Each row was made from one path, in order. Every step used is in the known rows, and no mark comes twice. Write each row's path.
Known rows
S > H: -1.56	-1.49	-1.10	5.49	0.75	-3.32	1.76	1.19	-6.16	3.06	2.29	-2.71	3.68	3.86	0.81	-4.58	-1.94	2.91	2.55	-0.62
H > K > G > P > J > S > X: -1.12	-1.05	-0.57	5.43	-5.29	2.39	1.17	-0.18	-0.69	3.90	3.00	0.10	2.77	2.52	-0.28	-0.39	2.49	2.03	2.49	-0.35
K > G: -1.98	-0.33	-0.22	5.43	0.18	-2.15	-0.63	0.62	-4.90	3.97	2.30	-2.67	3.58	2.17	1.24	-1.32	-1.19	1.78	2.58	0.31
G > P > X > S: -1.21	-0.91	-0.82	1.59	-0.46	-3.34	3.40	2.42	-0.42	4.42	3.20	0.31	0.77	6.20	-0.30	0.71	1.83	4.66	1.19	-1.34
J > K > G > P > X > S: -2.03	-0.52	-2.10	0.84	-1.93	-2.24	1.72	1.00	-1.60	3.96	3.31	-0.86	3.12	1.51	0.69	4.13	1.91	0.77	2.24	-1.48
S > X: -1.30	-1.18	0.28	5.57	-0.51	-0.12	1.58	1.64	-3.52	3.40	3.41	-1.20	3.45	5.39	1.61	-0.90	-0.68	4.49	1.38	-1.85
J > P > X > S: -0.77	-1.84	-1.59	1.77	1.67	-0.73	1.55	2.45	-4.68	4.87	4.17	0.44	3.63	7.23	1.35	-1.21	-0.67	0.49	-0.04	0.08
X > S > H: -1.23	-1.72	-2.12	3.56	1.47	-3.10	1.32	1.19	-4.15	4.08	2.90	-0.87	3.70	4.95	-2.23	-4.10	-1.82	2.41	0.88	-0.03
H > K > G > P > J: -1.60	-0.66	-0.11	6.02	-3.69	0.61	1.07	0.10	-0.68	3.22	2.41	-1.38	2.69	1.43	-0.06	-2.48	1.76	2.83	3.87	0.27
J > K > G > P: -2.31	-0.25	-1.19	1.31	-1.46	-1.46	1.82	0.72	-3.05	2.87	2.53	-2.26	2.55	-0.23	2.26	1.63	-0.12	0.80	3.92	-2.24
S > J > P > X: -1.80	-1.18	-0.23	3.35	1.12	0.56	0.42	2.75	-6.07	3.14	3.35	-2.88	2.65	5.00	2.40	1.01	-0.62	2.10	-0.72	0.01
S > J > K: -2.49	-0.64	0.19	2.13	1.52	0.75	0.02	1.98	-3.99	1.18	2.56	-3.92	2.80	0.80	1.71	0.99	-2.30	2.28	1.68	-1.54
J > P: -1.23	-1.50	-0.46	2.15	2.59	0.62	1.65	1.97	-6.60	3.24	3.00	-1.54	2.80	4.74	3.18	-4.75	-3.70	0.30	2.29	-1.14
K > J > P > X: -0.94	-1.83	-1.38	6.98	-0.31	0.38	0.06	1.99	-6.69	3.97	3.02	-1.23	4.85	4.45	2.42	-0.98	0.52	1.18	2.03	0.48
S > H > K > G > P: -1.93	-1.25	-1.58	5.39	-3.77	-2.70	2.43	-0.13	-3.91	3.57	2.23	-2.14	2.87	1.60	-0.94	-3.15	1.08	2.67	2.88	0.48
P > X: -1.10	-0.97	0.26	4.92	1.54	-2.84	0.75	2.42	-2.49	3.76	3.32	-0.96	3.61	6.62	1.56	-0.03	0.29	3.78	1.50	-0.07
H > K > G > P > X > S: -1.55	-0.82	-0.80	3.71	-3.12	-1.42	1.44	0.46	0.68	4.56	3.04	0.10	2.25	2.89	-1.98	-0.04	2.53	2.74	2.00	1.21
X > S: -1.25	-1.23	-0.72	2.38	3.12	-1.66	0.52	1.68	-2.17	3.75	2.98	-0.35	2.88	5.09	-1.62	-3.60	-2.71	2.50	1.39	-0.35
L > P > X: -1.03	-1.33	1.72	0.95	1.31	-1.15	0.10	2.52	-3.40	4.10	3.55	0.32	3.45	7.91	1.84	0.94	-0.12	4.33	0.46	0.39

Which path is each row?
-0.67	-1.96	-1.06	2.66	0.15	0.64	1.09	0.41	-4.01	3.28	2.61	0.15	2.91	4.07	-1.03	-4.17	-2.66	0.20	1.85	-0.17
J > S > H > K
-2.06	-1.11	0.03	2.85	1.83	1.45	0.31	2.32	-6.96	2.46	2.75	-3.57	2.14	3.34	2.36	-1.61	-2.88	1.64	0.26	-0.59
S > J > P
-1.17	-1.57	-2.08	4.43	-3.62	-2.96	3.20	1.48	-0.85	4.48	3.00	0.32	2.11	4.54	-1.94	0.11	3.84	4.32	1.52	0.08
G > P > X > S > H > K > J
-0.56	-1.55	-0.16	2.73	0.54	2.02	0.70	1.30	-3.85	3.86	3.36	0.67	2.61	5.96	1.01	-0.48	-2.34	1.48	0.67	-1.87
J > S > X
-1.32	-1.22	-1.76	2.32	-1.62	-4.32	3.82	2.10	-1.68	4.67	3.13	-0.04	1.35	6.09	-0.77	0.32	2.46	4.56	0.93	-1.11
G > P > X > S > H
-1.29	-1.65	-2.70	5.24	-3.29	-1.65	1.70	0.08	-1.98	4.45	2.86	-0.52	3.83	3.28	-3.16	-3.04	1.89	2.40	1.58	0.54
X > S > H > K > G > P > J
-1.24	-1.74	-1.23	6.62	0.47	1.30	0.07	1.55	-7.40	3.30	2.47	-1.93	4.39	2.76	2.36	-3.45	-1.68	0.78	2.99	-0.10
K > J > P
-1.41	-1.11	-0.61	3.56	1.29	-2.33	-0.09	2.61	-1.65	4.23	3.67	-0.88	3.29	6.58	-1.20	2.33	1.13	3.80	-1.21	0.75
P > X > S > J
-1.29	-0.77	0.08	4.95	-1.22	-0.39	2.74	1.78	-2.22	2.74	2.25	-1.71	1.61	4.18	2.32	-3.17	0.61	4.70	3.98	-2.71
G > P > J
-0.68	-1.90	-0.34	6.49	-2.22	3.56	-0.20	0.45	-1.71	3.00	2.87	0.43	4.01	2.68	-1.03	-1.98	-0.09	1.76	2.56	0.58
H > K > J > S > X
-1.07	-2.42	-2.11	7.58	-3.01	-0.87	1.49	0.73	-5.49	3.62	2.99	-1.47	5.27	3.51	-0.30	-3.33	1.60	1.67	2.20	1.38
S > H > K > J > P > X
-1.04	-2.50	-3.02	4.78	-0.87	-0.41	1.35	0.58	-4.46	4.14	3.05	-0.20	4.49	3.48	-2.86	-4.86	-0.42	0.76	1.16	1.31
X > S > H > K > J > P
-1.11	-1.58	-2.20	5.32	-1.94	-3.78	0.62	0.95	-1.90	5.35	3.80	0.04	4.79	5.68	-2.47	0.69	2.86	2.40	-0.19	2.00
P > X > S > H > K > G
-1.76	-0.77	-1.19	0.43	-1.24	-2.18	3.02	2.46	-0.46	3.58	3.29	-0.74	1.04	4.35	-0.10	3.44	2.28	3.94	0.61	-1.76
G > P > X > S > J > K
-0.69	-1.20	-0.47	4.07	-2.77	1.96	2.83	1.51	-2.32	3.45	2.83	-0.02	1.61	5.34	1.86	-0.82	0.99	3.66	2.44	-3.27
G > P > J > S > X
-2.69	-0.17	-0.72	2.47	-2.14	-0.75	0.43	1.65	-3.45	2.68	2.85	-3.64	2.33	0.69	1.56	5.54	1.82	2.41	0.81	-1.00
S > J > K > G > P > X
-1.19	-1.14	-0.30	5.70	0.27	1.61	0.20	1.42	-3.00	1.70	2.90	-2.19	5.55	2.97	2.98	-2.28	-0.77	1.68	4.34	-2.36
P > J > K
-1.98	-0.83	-2.96	1.44	-3.11	-3.29	2.23	0.69	-2.88	4.19	3.26	-1.25	3.56	1.53	0.28	3.59	2.43	0.80	1.97	-1.30
J > K > G > P > X > S > H
-0.35	-1.66	1.40	1.61	1.09	3.20	-0.90	1.62	-4.49	3.44	3.07	0.68	4.00	6.95	1.94	-1.90	-1.89	2.25	1.49	-0.79
L > P > J > S
